Each row comes from the steps of one path. Every step used is in the known rows, and no mark comes twice. Write the path behind each row, first mark first.
(in the rows, 128 means zero)
Known rows
mifo/nife/kebetes/gise/gober/besini/zakire: [ 87 104 134 132 141 106 177 117 185 133  59 124 150  85 122  51 118 121
 102  97 125 189  80 131  97 194 111  66 214 127 137 158 170 190 141 156
  91 151 132]
zakire/besini/gober: [128 138 142 139 127 123 134  95 150  92 111 136  84 133 160 128 138 133
 147 122 142 150  81 124 132 103  75 162  54 194 126 108 177  94  99 104
 121 148  92]
kebetes/gise/gober/kemor/tolip/vusa/suli: [138  91 115 101 111 139  72 173 128 168 156 125 193 154 107 189 130  78
 131 141  93  65 112 143 100 117 170 153 198 135  89 171  89 132 150 143
  85 122 149]
diziz/kuvadi/tolip: [ 88 206 138 113 175 149 162  69  90 118 153 137  94 107 108 133 140 144
 137 124 105  97  89 132 150  66 126 133  79 127 115 132 114  90 125 174
 132 105 148]
kuvadi/diziz: [ 91 167 120  98 170 174 173 114  91 121 125 151 105 156 139 125 130 148
 136 122 143  70 150 126 107  88 134 205  88 150 113 110 107 126 110 101
 171 134 114]
nife/mifo: [116 182 167 120 168 114 122 109 130  86 118 105  67 141 144 112 107 166
 142 145 106 135  90 127 175 166  91 137  69 170 157 127 149 118 122 123
 152 112 131]
dimupot/tolip/vusa/suli: [102 123 127  91 156 114 104 133 130 155 149 128 167 167 144 181 101  67
 157 186 110  85  93 172 123  88  95 198 107 190  96 142 141  89 109 127
  97  86 133]
kemor/gober/gise/kebetes/nife: [127 132  63 112 119  91 128 110 124 173 165 117 200 119 106 116 126 109
 145 123  91 112 174 124 129 170 122  81 191 122 160 129 126 136 159 142
 160 152 138]
diziz/kuvadi/tolip/kemor/gober/besini: [148 175 166 111 134 153 143 112  57 116 162 205 130  66 127 187 165 113
 125 163 160 109 168 154 135  83 180 152 154 124 105 146 154 161 145 214
  99 126 116]
mozev/veki: [120 139 147 130 192 118 128  72 128 135 126 134  75 192 168 119 104 147
 103 164 104 148 157 120 195 101 125 138  73 194 142 109 175 107 123 102
 152 109 144]
kemor/gober: [124 162 142  87 141 125 108 115 107 103 142 155 110 137 128 175 130 111
 127 184 127 121 189 129 148 122 115 146  96 119 154 125 138  92 123 134
 175 109 135]
tolip/dimupot: [135 109 128 114 109  94 160 148  62 140 133 188  74 127 135 146 102  93
 157 144 130 112 161 137 145 105 148 186 117 132 128 117 117 108 111 120
 140 127 133]
kemor/tolip: [135 147 139 101 119 153  89 148  78 141 137 125 110 140 108 147 117 154
 113 160 136 120 173 118 151 122 118 141  98 121 151 103 123  81 114 100
 152 110 145]
diziz/kuvadi/tolip/vusa: [120 151 118  91 159 174 129 103  60 117 152 182  82 117 112 178 128 128
 150 168  94  90 106 149 133  51 153 177 146 154 114 151 120 119 141 191
 115 109 155]
zakire/besini/gober/kemor/tolip/vusa/suli: [161  99 167 119 107 168  78 145 115 110 146 163 158 123 137 222 134 105
 146 179 116  94  64 131 130  81 130 191 156 207  62 134 155 119 127 119
  59 144 106]
gise/gober: [109 109 100 129 132  99 114 134 175 118 111 117 111 171 152 128 124 106
 133 119 146 115 121 133 111 118 128 139 111  86 118 128 101  81 126 117
 163  88 152]
zakire/besini/gober/kemor: [160 107 159 169  99 169 151 108 149  95 126 124 109  96 143 145 138 155
 153  97 148 156  60 123 118  89 101 155  82 169  78 104 140 152 122  84
  99 164  83]
pifigu/gise/gober/kemor/tolip: [187  93 156 151  88 192  88 166 130 110 157 108 147 141  97 151 171 150
 111 114 163  90 167 104 120 115 178 123 161  66  89  96  78 114 136 124
 122  86 120]
veki/mozev/gober/besini/zakire: [105  78 184 173 171 121 171  51 204 103 105 148 116 147 154  86 146 152
 106 165 123 181  92 126 122 113  87  92 185 157 160 119 163 110 135 147
  87 131 102]
tavine/besini/gober/kemor/tolip/dimupot: [159  79 160 148  56 148 128 181  55 117 124 192 111  42 140 187 134 125
 104 147 175 105 144  95 139  80 183 173 158 119 128 136 127 129 117  77
  80 138 108]
nife/kebetes: [123 164 156 117 178 120 111 116 123  99 109 134  89 170 130 115 117 156
 156 156  90 170  88 138 190 163  78 125  71 151 147 115 153 139 110 118
 165 143 156]
diziz/kuvadi: [103 183 130 125 156  99 162 101  99 108 168 137  83 116 102 142  99 131
 142 187 104 147  93 121 146 104 112 103  67 142 144 140 117  94 101 169
 135 127 156]
kebetes/gise: [ 97 153  98  97 152  97 151 108 107 179 145  98 111 156 100  84 112 133
 138 101  89 138 166 141 125 148 109 123  65 146 164 140 113 127 119 131
 154 146 132]
tavine/besini: [ 68 141 128 111 176  90 136 106  98 128 105 151  91 139 165 143 106 161
 112 178 163 149 143 103 150  88 126 160  65 110 111 140 171  85  97  86
 157 117 123]
tavine/besini/gober: [ 75 116 135 138 140  91 151  91 159  90  94 150  94 112 184 132 120 138
  97 160 148 151 108  95 139  85 125 154  48 158 147 144 176  84 108  87
 126 122 109]
gise/gober/besini: [120  79 105 140 127 107 143  93 166 134 106 133 127 150 154 121 116 136
 148 103 180 141 111 134 111 117 152 124 152 101  69 124 123 151 133 131
 139 104 125]
zakire/besini: [126 165 132 111 161 127 118 110  91 128 125 136  79 155 141 138 126 154
 168 136 158 145 117 134 142 105  67 166  71 148  87 101 172  98  86 106
 155 148 103]
nife/kebetes/gise/pifigu: [ 97 189  75 128 152 111 107 156 152 135  97  82 138 155 119  93 103 126
 104  91  68 179  97 128 138 182 113  56 100 119 151 159 105 150 121 152
 149 173 171]
pifigu/gise/kebetes/nife: [119 128  72 122 149  90 144  98 128 171 163  97 154 166 104  70 144 129
 139 106  84 119 200 109 155 160 141 104 121 150 128 107 113  87 142 162
 170 130 135]
pifigu/gise/kebetes: [142 146 103 139 126 109 137 100 131 101 169 130 131 181 103 101 133 134
 140 116 112 104 167 112 142 143 160 106  97  99 103  81 124  98 119 153
 175  92 126]
pifigu/gise/gober/besini/zakire: [102  90 152 154 112 117 178  95 203  96 104 148 123 138 143 102 139 121
 101 119 183 148  99 122 112 122 132 101 161  75 106 112 139 119 129 175
 108  65  91]
dimupot/tolip/kemor/gober/besini: [164 132 154 116 106 145 113 160  85 147 146 165 159  86 145 177 143  97
 127 159 205 126 197 174 116 116 128 163 137 132 124 126 165 162 125 146
 100 112  94]
mifo/nife/kebetes/gise: [113 151 128  94 192 106 150 116  96 155 106 102 123 127  89  46 116 145
 141 117  51 168 156 129 139 209 113 106 124 194 156 146 164 181 124 136
 135 199 156]
kemor/gober/gise: [147 134 143 114 120 129 134 106 116 110 164 156 141 135 120 165 124 120
 148 167 128 110 158 132 129 130 122 124 148  98 147 110 146 150 130 137
 145 117 104]
veki/mozev: [126 125 123 139 159 115 147  85 159 104 131 113 106 177 124 115 152 151
 129 151  72 143 167 117 154 100 104 150 113 141 178 108 101  57 124 125
 154 169 164]
kuvadi/tolip/dimupot: [121 137 133 103 128 137 163 120  53 145 126 187  82 118 137 139 140 107
 154  96 129  67 152 145 153  73 160 212 127 119 104 113 113 105 129 129
 136 107 126]

Which path is each row?
[158 160 155  98 117 128  96 185  76 110 148 191 118 124 143 192 145  79
 110 201 135 117 226 153 131 116 147 187 101 119 165 131 145  96 131 153
 147 122 131]
tolip/kemor/gober
[159 157 103 151  73 152  93 221 140 127 139 123 207  93 147 180 124  61
  88 142 165 112 156 155  70 119 138 104 167  65 142 134 117 137 129 148
 100 115 116]
dimupot/tolip/kemor/gober/gise/pifigu
[159 167 152 102 106 144  82 205  81 139 154 148 152 100 142 187 155  64
 109 183 169  97 219 178 114 113 103 183  94 122 181 132 149  92 115 134
 124  97 120]
dimupot/tolip/kemor/gober
[166  97 131 143  79 185  81 179 126 129 133 106 150 116 108 169 137 147
 112 114 165 105 132 117 110 113 153 124 158  65 100 114  75 119 141  90
 129 106 146]
gise/gober/kemor/tolip
[ 81 117 151 132 117 126 191  88 155 121  96 155 108 104 140 112  90 146
 109 139 162 190  79 133 126 115  97 113 121 113 121 115 154 136 126 135
 115 107 103]
gober/besini/zakire
[157 118 137 104  81 129 111 185  28 148 142 185  90 110 111 167 116 106
 132 159 145  92 188 124 156 114 155 174 147 120 150 110 115  91 107 108
 128 118 139]
kemor/tolip/dimupot
[109 144  97 119 159  87  97 141 169 141 108  87 129 179 122  82 146 111
 143  88  96 134  97 149 133 189  98  89 118 110 170 162 113 144 124 143
 155 135 166]
nife/kebetes/gise/gober
[146  84 153 170  89 162 170 107 170  94 129 120 117  97 138 134 117 145
 131 107 118 154  80 117 117  95 135 145  74 157 108 111 102 153 146  93
 108 138 110]
besini/gober/kemor
[157 110 112 131  82 171  86 182 120 168 144  80 164 113  86 137 145 140
 109  83 142 103 148 125  98 139 149 103 162  75 129 139  66 144 144 103
 119 127 141]
kebetes/gise/gober/kemor/tolip
[142  82 122 160 103 150 130 142 171 118 124 107 134 130 135 145 125 133
 140  94 151 123  91 129  94 103 147 134 130  71  71 123  70 140 147  97
 137 111 138]
gise/gober/kemor
[145  90 122 144 140 142 141 149 152 142 103  83 162 102  99  78 137 133
 140  72  92 147 112 125  91 181 151  98 187 125  95 154 104 211 154 119
 113 179 156]
mifo/nife/kebetes/gise/gober/kemor
[124  90 109 122 164  99 148 102 151 154  85 110 151 121 120  54 130 136
 146  82 123 160 126 131 109 193 155  84 208 153  94 154 155 222 140 149
 113 173 141]
mifo/nife/kebetes/gise/gober/besini
[ 96 137  50 111 141  81 134 113 126 190 136  94 160 139 118  83 108 126
 140 104  81 138 160 124 138 159 116 106 123 152 143 128 110  92 146 123
 175 151 162]
gise/kebetes/nife
[ 72 108 109 134 106 100 176 110 195 153  94 120 139 112 132  86 113 112
 100  82 160 163  82 143  89 142 108  82 160  81 146 154 124 145 136 154
 106 104 113]
kebetes/gise/gober/besini/zakire
[182 120 167 151  73 203  97 147 108 109 135 121 127  83 114 169 150 168
 124 118 163 134 101 110 129 100 110 140 114 151 105  98 135 130 120  77
  93 153  97]
zakire/besini/gober/kemor/tolip
[176  89 187 149 138 193  78 137 102 136 155 120 128 135 114 144 141 174
 124 159 139 118 138 116 123 119 139 114 148 141 107 103 119 137 138  86
 109 115 112]
mozev/gober/kemor/tolip
[101 166 137 103 183  94 126 105 129 143 115  75  95 132 142  80 117 159
 142 134  79 144 123 123 187 181  80 135  94 212 177 148 138 109 141 130
 151 147 136]
kebetes/nife/mifo
[167 130 133 135 103 174  64 186 124 144 130  84 162 122  83 132 155 152
 121  88 120 121 111 131 134 175 131  83 165  86 146 144  85 173 138 111
 122 145 157]
nife/kebetes/gise/gober/kemor/tolip
[110  94  85 125 130  93 147  93 157 175 120 110 138 148 129  90 125 131
 145  66 157 139 129 142  98 144 148 103 153 110  99 150 111 175 138 148
 128 127 121]
kebetes/gise/gober/besini
[169 104 138 127 117 178  89 187 110 147 110  84 174  86  75 105 150 150
 110  93 109 125 146 112 107 188 158  90 214 119 121 141 107 186 147 106
 104 174 162]
mifo/nife/kebetes/gise/gober/kemor/tolip
[104  95 138 161 120  98 172  83 162  96 119 154 126 114 169 123 115 145
 122 148 148 139  83 101 118  96 132 130 105 135 144 129 178 143 117  92
  99 129  82]
tavine/besini/gober/gise
[127 173 119 126 167  91 122  98 139 123 149  75 128 150 118  60 142 155
 139 108  73 113 144 110 186 204 117  94 124 184 158 125 139 109 144 163
 159 124 128]
pifigu/gise/kebetes/nife/mifo
[133 153  94 141 101 135 113 147 157  98 129 132 166 125 137 172 102 102
 103 142 127 131 132 112 102 124 151  80 166  60 120 125 110 136 137 152
 143 126 130]
kemor/gober/gise/pifigu
[112 123 103 113 172  91 122 141 157 143  90  89 142 143 112  56 137 107
 130  91  83 136 134 130 108 200 129  95 166 141 147 162 135 157 133 141
 139 164 171]
mifo/nife/kebetes/gise/gober
[124 113  89 183  82 126 156 129 209  89 108 112 152 123 158 126  92 109
 100 100 113 153  65 105  88 114 151  81 130 111 124 119 107 139 138 130
 106 134 117]
besini/gober/gise/pifigu
[135 106 127 139 142 108 124 118 180  97 139 123 108 206 138 110 164 110
 130 120 146  93 163 116 124 120 155 136 113  88 106 105 107  75 119 162
 158  68 120]
pifigu/gise/gober
[120 132  82 159 106 127 143 140 167 117 116 113 152 144 139 132  80 126
 114 111 122 150  94 114  96 119 149  84 141  72  96 114  98 142 131 134
 134 131 130]
gober/gise/pifigu
[177  86 112 131  49 143 109 215  65 177 150 142 137  86  91 154 145  91
 129  83 148  74 170 132 107 131 185 139 207  79 135 145  62 151 134 113
 100 137 136]
kebetes/gise/gober/kemor/tolip/dimupot
[164 184 119 128 111 111  83 186 114 155 160  85 208  72 130 116 151  93
 129 120 117  86 147 164 135 211  87 104 185 159 210 154 158 151 152 148
 106 131 115]
dimupot/tolip/kemor/gober/gise/kebetes/nife/mifo
[167 100 161 153  64 195 113 147 126 108 138 116 134  84 112 158 132 159
 105 125 136 132 117 105 130 106 144 133 108 144 134 104 100 132 141  83
 101 132 120]
besini/gober/kemor/tolip
[151 115 145 161 106 126 155  87 153 100 136 142 117 128 149 123 131 138
 167 114 145 134  58 128 113 113  83 135 110 166 124  97 180 152 109 108
  97 154  64]
zakire/besini/gober/gise
[ 35 151 149 121 147 101 165 119 139 108  82 160  95 102 164 134  98 141
  71 184 163 172  98 107 136  90  86 134  79  82 156 144 177  65  98 100
 132  96 113]
tavine/besini/zakire
[120 112 105 129 152  93 126  98 164 152 105 111 138 158 129  81 138 142
 156  72 138 156  88 149 133 181 125  77 158 120 117 154 134 209 133 155
 128 147 136]
nife/kebetes/gise/gober/besini
